Each row comes from the steps of one walk. Every step used is in the known rows, and no mark comes twice. Write the walk behind each row, first mark first.
Known rows
S-X-B-J-U: [ -4   4  -9  14  -3   5  -3  -2  -5   6  -9 -10   1   5   7  11  -4   6
  14  21  19 -18  20   0   6   1 -17  -5   8   2   1   0 -23 -11   0 -14
 -21   2   8 -11  15]
X-B-J-U-F-S-L-T-E: [-11 -10 -21  -4 -12 -12   3  -3  -1  20   8 -11  -3  -2  -6  -7 -13  10
  -5  13  13   3   3 -12  -5   3  -6   5   5   0  -4  -4   1   5 -16   1
 -12  16   2 -18  13]
U-E: [ -2  12 -21   6  -7   7   3   5   0 -15   0   0  -6   5  -4  -3  -9  -1
   3   4  -5  27   7 -14  -7   0  -9   1  -7   4   2   0  -8  -6   1  15
  20  -7  -7   5  -6]
F-S-L: [ 10   0  -4  -5   6 -21   0  -8   0  -7  13 -11   4 -14  14 -16  -3  10
 -15  15  -2  -1 -16   2   0   0   2 -17  -2   4   0   2  -1   1  -7   0
  -9  14   0   1  -5]
B-X-S-F-U-E-H: [  2  10 -32   7  -2 -17  -1  24  -3  -5  13 -13  -1  14   5 -12  -6   4
 -12   6  10  37  12 -27  -8   4 -13 -16   0  10  11   2  -8 -32  -5  17
  29  -4  -8   2 -36]
J-U-E-H: [ -6   6 -35  20  -2  -9  -2  17  -2  10   5  -2   0   8  -4 -10  -2  -3
  -3   5  13  16  27 -24  -7   3  -3   0  -4   9   2   0 -12 -25   4  11
  19   2 -12  -3   0]
D-T-L-S-X-B-J-U: [  1   6 -16  24  -9  -2  -8  -6  -2   6  -9 -17  -1  -1  19  -4 -11   4
   7  25  15  -7  10 -13   3   3 -25 -10   1  -1  -3   9 -22  -2  -1  -1
 -12   3   2  -8  32]
X-S: [ 16  13   6   2  10  -8  -1  -6   2   2   8 -14   5  -5  12  -2 -13   6
  -1  -4   5   2  -3  -3   0   1 -16   0  -2  -6  -3  -5   4 -12  -4   3
  -2  -2  -4   9 -11]
V-U-E-M-D-T: [  5  -5  -2   5 -21   3  -9  -3  -5  -5  -4  -9  -4  -2  11 -13 -17  -5
   5 -23  -5  37   8 -38 -17  -4  -9  11  -9   1  13   8   0  -7  -2   6
   3  -3 -11  -2  -1]
J-U-F-S-L: [ 11   9 -17  -6   8 -21  -1  -9   1   3  16 -16   4   2   9 -19   4   5
 -19  17  -1   0 -13 -14   0   1  -6 -15  -4   1   3  -2 -10 -10 -11   1
 -14  18   2  -2 -13]
P-H-E-M-D-T-L-S-F: [ -2  -7   8  12 -10 -18 -12  -5   2 -12   3 -11 -11 -17  25 -24   8   2
 -16 -18 -25  21 -15 -30  -9   8 -16  12 -10  -6  -2  12   8   9  -7  15
   7   3   6  -1   0]
P-H-E-U-J: [  1  23  -8  17 -14  -6   8  10   0   1   0   8   2  15  -3 -13  12 -13
   1 -14  -8 -10   7 -18  -3   9 -10   2   2   3   4  -2  -1 -20   2  37
   3   3  -2  -3   4]
F-S-X-B: [  5   8  12  -1  -2  -1  -8 -12  -2 -15  -6 -15   4   1  17  -2 -10  11
  -9  22  12  32   6   9   2   2 -25 -24   4   8   6   4  -8  -7   1 -20
  -9  -6   5 -12  -2]
T-L-S-X-B-J-U: [ -2   4 -15  24  -6  -4  -4   0  -3   1 -10 -13  -1  -3  19   1  -6   7
   6  26  15 -17   9   0   6   7 -21 -10   1   0  -8   5 -26  -1  -1 -13
 -18   5   4  -9  25]
L-S-X-B-J-U-E-M-D: [ -7  -4  -3  20  -9   0  -4   6  -6 -19 -13  -8  -5  -7  19  -4  -9   6
   2   5   8  32   9 -19 -12  11  -9  16  -1   2   2   4 -19  -1   3 -30
 -14  -4  -5 -13   6]
L-S-X-B-J-U-F: [  2  14 -14   7   2  -2  -2  -3   3  18  -4 -15  -3  26   3  -7  -1   1
  -2  19  10  28  -3 -18   1   5 -17  -3   3   0   1  -6 -25 -12  -4  -4
  -9   3   6  -6  -3]
M-E-H: [-10  -3  -4   7  -2 -29  -7  21  -3  20   9  -6  -1   2 -11 -17  -2   2
  -4   0  15  35   6  -8  -1   8  11  14   3   9  -3  -4   2 -19  -5  16
  -2  -2  -6   0   6]
B-J-U-F: [ -4   6 -20   5   0   0   2   3   2  27   1  -8  -3  27  -8  -5   8  -5
   2   7   7   4  -2 -19  -3   1  -8   5   4  -2   2 -10 -17 -17  -6   5
 -11  10   7  -5 -10]
J-U-F-S-L-T: [  5  -4 -13  -2   4 -12   1 -16   0  10  15 -12  -3  -7   5  -8 -12   6
 -13   8  -6  15  -2   2   4  -5 -13   5  -3  -1   9   4   0   1 -13  13
 -15  20  -5  -6  -7]
J-U-F-S-L-T-D: [ -2 -10  -9  -8  -3 -19  -6 -16  -9  15  17 -13  -3  -8   3 -14 -16   0
 -11  19 -10  -9  -4   5  -1   5  -9  -5   9  -7   3  12  -4   4 -10  -5
 -20  14   1   1 -16]
X-S-L-T: [  4   2   1  -7   6 -11   2 -13   0   5  12 -11  -1 -19   7   1 -30  11
   0   0  -4   9  -9   7   7  -8 -10  12  -1  -5   3   5  12   8 -14  16
 -10   8 -12   5  -3]
B-X-S-L: [ 13  30  -8 -12  13 -17   3   1   2 -17  19 -21   7  -9  16  -8 -16  10
  -7   7  -1 -17 -23  -8  11  -3   2 -16   2  -3  -2   0  -1  -6 -15   2
  -8   3  -2   8 -12]
J-U-E: [  3  14 -35  14  -5   9   1   3  -2 -15   2  -3  -4   6  -3   2  -4  -4
   2   6   0   3  26 -22  -5   2 -16   3 -10   1   4   2 -20 -12   3  10
  12  -1  -7   0   5]
J-U-E-M-D-T-L: [-10  -7 -27  18 -25  -4  -9   1  -4 -11  -3 -11  -2  -9  18 -15  -3  -6
  -3  -6  -3   3   5 -37 -13   2 -20   2 -12  -2   0  14  -7   2  -8   6
  -2   2  -9  -9  19]
V-U-J: [ -1  15   2   6 -16  -4   5   6   0   9  -6   1   0  12   7 -13   0  -3
  11 -21  -1 -12  -4  11  -2  -5 -13  -4   0   7   1  -2  -2  -9   3  17
  -4   4  -6   3 -18]
P-H-E-M-D-T: [  2  -7  11   7 -12   0 -12  -8  -3  -6   1  -6  -3  -7   9 -14  -6 -11
  -8 -25  -9  22   8 -41 -13   3 -11  10  -1  -7  11   8  16  -6  -3  11
  -3  -6   0  -9  17]
V-U-E-H-P: [  9  20 -25  -8 -11 -16   2  15   6  18  12  -6   6  -5  -6  -1  -5   2
   1   8   5  32   0 -14  -6   1   9   1  -8  13  14   1 -10 -19  -3  -9
  20  -5 -21  13 -19]
E-U-F-S-X-B: [ 11  14   1  -2  -6  -5  -6  -8   0  -6  -3 -16   5  16  11  -6  -5   8
 -10  22   9  46   3 -11  -2   5 -20 -22   1  11  12  -1 -18 -18  -4 -12
 -10  -1   5 -12 -12]
V-U-F-S-L-T-E: [  1 -14 -14 -10 -14 -12   0  -8   0   8  20  -4  -4  -5  -5 -11 -13   8
  -9  -7   1  19   1  -8  -6   1  -1   6  -2   2   0  -3   5   6 -17   9
  -7  14  -2  -6  -2]
X-S-F-U-E: [ 10   4 -27   2  -7  -2   0   6  -5 -21   5 -10  -8  10   2  -1 -10   4
  -6  11  -3  33  10 -25 -13   2 -32  -7  -9   1  16   4 -11 -16  -4  20
  25  -6  -6   7 -34]
S-L: [ -3   5  -9 -12   4 -13   1  -1  -2  -6  10  -6   2 -10   3  -7  -8   6
  -1  10  -4 -13 -17  -5   4  -4  12  -5   1  -1  -1   2   0   7  -9   4
  -4   7  -4   3   2]
P-H: [  2   3  11  -2   5   1  -4  -2   0  -9   6   5  -1 -16   5   0   2  -3
  -8  -5  -7 -12   3   1  -2   2 -13 -10   0  -6   6  -5   5 -13  -1   3
 -12   2  18   5   8]
M-D-T-L-S-F: [ -2  -4   0   5  -6 -17 -11  -3   4  -9   1 -11 -10  -8  25 -22   6   7
 -12 -10 -22  26 -15 -21  -6   1 -15   8 -10   1  -3  13   4  14  -7  10
   4   4   5   5  -9]
P-H-E-U-F-S: [ 25   9  -6  10  -3 -14  -2  -4   4   1  15  -7   2  15   4 -20  14  -7
 -25   1  -8  36   4 -21 -10  13 -17 -15  -6   3  11  -9  -9 -29  -5  15
  -4  11  11  -5 -14]
F-S-X-B-J-U-E-H: [ -6   6 -25  27  -3 -10  -5  12  -2   8   3 -11   1   9   8 -10  -7   7
  -1  22  23  37  27 -13  -7   6 -17 -14   3  16   4  -1 -19 -31   3   0
   8   0  -4  -9  -5]

Write each row's walk
[ -6  -9 -38  17 -15 -24 -10  21  -6  -3   4  -8  -8   6  13 -28  -8   0
 -18   3   1  55  12 -43 -18   7 -18  -6  -8   9  10  14  -5 -14  -3  21
  27  -3 -12   0 -15] : M-D-T-L-S-F-U-E-H
[  0  -3 -11  11 -13   6  -8  -5  -4  -5  -5 -10  -2  -1   6  -9 -10  -8
   0 -15  -1  21  15 -48 -15  -1 -11  15  -6  -3  12  10  -2  -7  -1   5
   2   0 -10  -7  11] : J-U-E-M-D-T
[  4  12 -14 -11   0 -19   2  12   7  28  10  -5  10  -8  -9   2   5   2
  -5  12   8  18 -10 -10  -2   3  15   4   0   8  11   1   0 -12  -5 -17
  12  -1 -16   7 -12] : E-H-P
[-10 -24  -8   0  -9 -14  -4  -2  -5  -1   8  -6   1 -10   5 -12   3   3
 -17 -13   4   6   2 -26 -15   9   2  22  -1  -3   3  -1   2   3 -13 -24
 -27  16  -3 -21  -1] : J-U-F-S-L-T-E-M-D
[  3  14   0   6 -10  -4 -10 -11   0 -11 -10 -19  -1  -1  22 -11 -19   8
  -7  21   4  37  -6 -12   2   2 -24 -20  -3   3  -3  13  -7   9  -2  -3
   3 -10  -2  -6  21] : D-T-L-S-X-B
[  2  -9   1  -4   3 -12   2 -16  -1   0  12  -6  -3 -20   7  -5 -18  10
 -10   8  -7  16  -7  14   4  -6  -7   2  -1   1   5   7  10  11 -10  11
 -10  14  -6  -3  -2] : F-S-L-T
[ -5   4  10   5  -3  -4   0  -2   2  13  -7 -15  -1  15   9  -3  -9  10
   6  26  17  42 -10   8  -1   1 -17 -17  13   9  -1  -7 -13 -11  -5 -10
 -16  -2  13 -10 -14] : U-F-S-X-B-J
[ 10  11 -19   5 -16   6   0   6  -2 -16   3  -2  -7   5   4  -4 -16   0
  10  -7  -7  26  15  -6  -6  -3 -14  -5 -13   8   6  -1 -17 -11   2  12
  14  -4  -9   9 -11] : V-U-E
[  5   1  -9  16  -5 -17  -2   2   3  -4  -3  -5  -4 -12  22 -20  -2   2
 -13  11  -7  12 -18   2  -1  10  -5  -5 -12  -3 -16   9  -7  19   0   1
   7   4  -5   4  19] : T-L-S
[  0  -5 -32  11  -4 -19  -3  21  -4   5   5  -4  -7  11   1 -18  -5   2
 -14  13   5  50  12 -26 -13   8  -7  -4  -5  10   9   5 -10 -16   3  19
  35  -1 -12   2 -21] : L-S-F-U-E-H
[ -9 -11   4  -5  -6 -10   0   6  -4 -17  10  -9   2 -20  11  -5  -9   7
  -9 -18   3   1  -8 -19  -6   6  10  20   3  -5   0   1  11   6 -16 -23
 -23   4  -5 -13  -2] : B-X-S-L-T-E-M-D
[ 12  17 -16   1  -8  -6   0   5   2   9  11   0  -2  28 -12 -12  11 -13
 -11  -7 -12  29   3 -39  -6  11  -3   1  -3  -1  10  -9  -9 -26  -9  24
   4   4   6  -3  -7] : P-H-E-U-F
[-18 -28   1  -5 -12  -8  -2   4  -7  -7   3   3  -1 -21   3  -4  -5   5
  -4 -17   0   2  -2 -17 -11   6  16  29   2  -4  -1   3  11  15 -11 -23
 -20   6  -8 -15   6] : S-L-T-E-M-D
[ 10 -11 -24   5 -15 -11   4   1  -3   0  15   1   2  -7  -6  -2  -6   7
  -6   2   3   6  13 -21  -6   8  14   9  -5   5   6   0  -5  -4 -14  12
  -6  19  -6  -8  12] : F-S-L-T-E-U
[ -5  11 -14   4  -1   3  -2  -1   1  19  -2 -14  -1  29  -4  -1   2  -1
   3  16  13  17   1 -18   1   1 -18  -4   7   1   6  -8 -22 -19  -7  -5
 -15   3   8  -9  -9] : S-X-B-J-U-F
[ 11  15 -25   3 -10  -6   3   6   2  13   8  -3  -1  36 -14 -12   9 -12
  -7  -4  -8  37   1 -40  -5   9   4   7  -4   2   7  -7 -13 -18  -8  24
   7   1  -4  -5 -11] : H-E-U-F
[ -8  -4  -5   9 -12   2   6   6  -3  -1  -6  -4  -3  -6  -4  -3  -4  -1
   8   4   2  23 -10 -13 -14   5   9  11  -7   1   0   0  -7  -3   1   0
  22   0 -15  -7  -1] : U-E-M
[ 15  -2  11  12   8   6 -11 -19   5 -29  14  -5   3  -4  13  -1   3   8
 -13  10   6  31   6  10   3   3 -22 -18   1   8  12   5  -9 -11  -2  -6
  -9  -5   7   1 -14] : F-S-X
[ 10  16 -30  -1  -6  -1   2  12  -3 -31   9 -12  -6  13   4  -1  -8   3
  -9   9  -4  27   8 -25  -7   2 -29 -15  -6   3  16   5 -15 -18  -7  16
  26  -8  -2   4 -36] : B-X-S-F-U-E
[ -9 -16   6  -5  -7  -5  -5 -11  -9  11   5  -1  -6 -13  -2  -1 -20  -2
   2   9 -10  -5   3  18  -1   3  -3   3  12  -7   0  14   5  12  -2  -5
 -10   1  -1   3  -6] : L-T-D
[ -3  12 -20  12  -4  -7  -4   0   3  16  -4 -16  -4  21   9 -12   0   1
  -3  22   8  21  -9 -15   0   7 -20  -8   1   0  -4  -3 -25  -8  -9  -5
 -13   5   6  -8   2] : T-L-S-X-B-J-U-F
[ -9 -22 -13  11 -18 -15  -4  14  -8 -27  -7  -5  -8 -10  20 -14   2   2
 -13  -4  -9  28  -4 -25 -20  12  -9  12 -11   0   4  11  -9   7  -3 -15
   1   0  -7  -9 -13] : T-L-S-F-U-E-M-D
[  7  22 -25   5  -4 -15   0   7   6  16   9 -16   9  -5   0   3  -3   8
  -3  34  20  39   7 -13  -5   6  -9  -8   1  17  15   2 -20 -26  -2 -21
   9  -5 -13   1 -12] : F-S-X-B-J-U-E-H-P
[ -4  -8   7  11 -13  -4   3   0  -3   5  -2  -5  -1  -3  -3  -5   5  -7
   1  -6   1   6  -5 -11  -5  11  11  12  -1  -5  -5   2   4   4   0   4
  16  -1 -14 -17  12] : H-E-M
[  1  -1 -30  -1 -12   3   1  10  -6 -22   1  -3 -10  11  -4   0  -4   1
  -6  12  -5  29  12 -23 -13   2 -22  -7  -8   5  16   6 -14 -10  -1  17
  28  -5  -4   2 -26] : S-F-U-E
[ -4  -3  -6  23 -12   4   2  -2  -4  -5  -9 -15   0  -4   9   1  -7   6
   9  24  17  21   5  -8 -11   8 -12  -2  -3   5   3   0 -23 -14   2 -14
   3   3  -6 -17   3] : F-S-X-B-J-U-E-M
[  9   8 -26  -9  -7 -13   4   2   2  18  18  -9   1  17 -14 -10  -8   2
  -6  -4   0  28 -10 -40  -7   4   7  14  -4  -2   6  -9  -4 -14 -21  20
  -1  13  -7  -1 -13] : X-S-L-T-E-U-F
[-17 -30   7   2 -14  -1  -2   4  -5  -5  -1   4  -2 -15   2  -1  -2   2
  -4 -22   3   7   6 -14 -14   8  10  32   2  -4   1   2  12  12  -7 -25
 -18   3  -5 -17   5] : L-T-E-M-D
[  8  12 -39  -2 -14 -27  -3  12   6  15  11 -15   1  -6   1 -13  -2   2
 -14  22  -1  48 -12 -38 -12   6  -6  -5 -12  10  17  14  -8 -10  -8   9
  41  -4 -23  11 -17] : D-T-L-S-F-U-E-H-P
[  8   6  -8 -11   7 -22   1  -7   3   3  16 -15   2   1   7 -22  -2   6
 -18  15  -3  18 -25 -11  -3   0   1 -17  -2   3   0  -3  -4  -4 -12   5
  -9  15   2   1 -20] : U-F-S-L
[  5  15   8   1   0   0  -7  -7  -1 -12 -10 -13  -1   1  16  -3 -16  10
  -5  20   7  35  -2   2   5   4 -15 -13   1   4   0   6 -10   5   3 -16
   0 -11   0  -5  11] : L-S-X-B
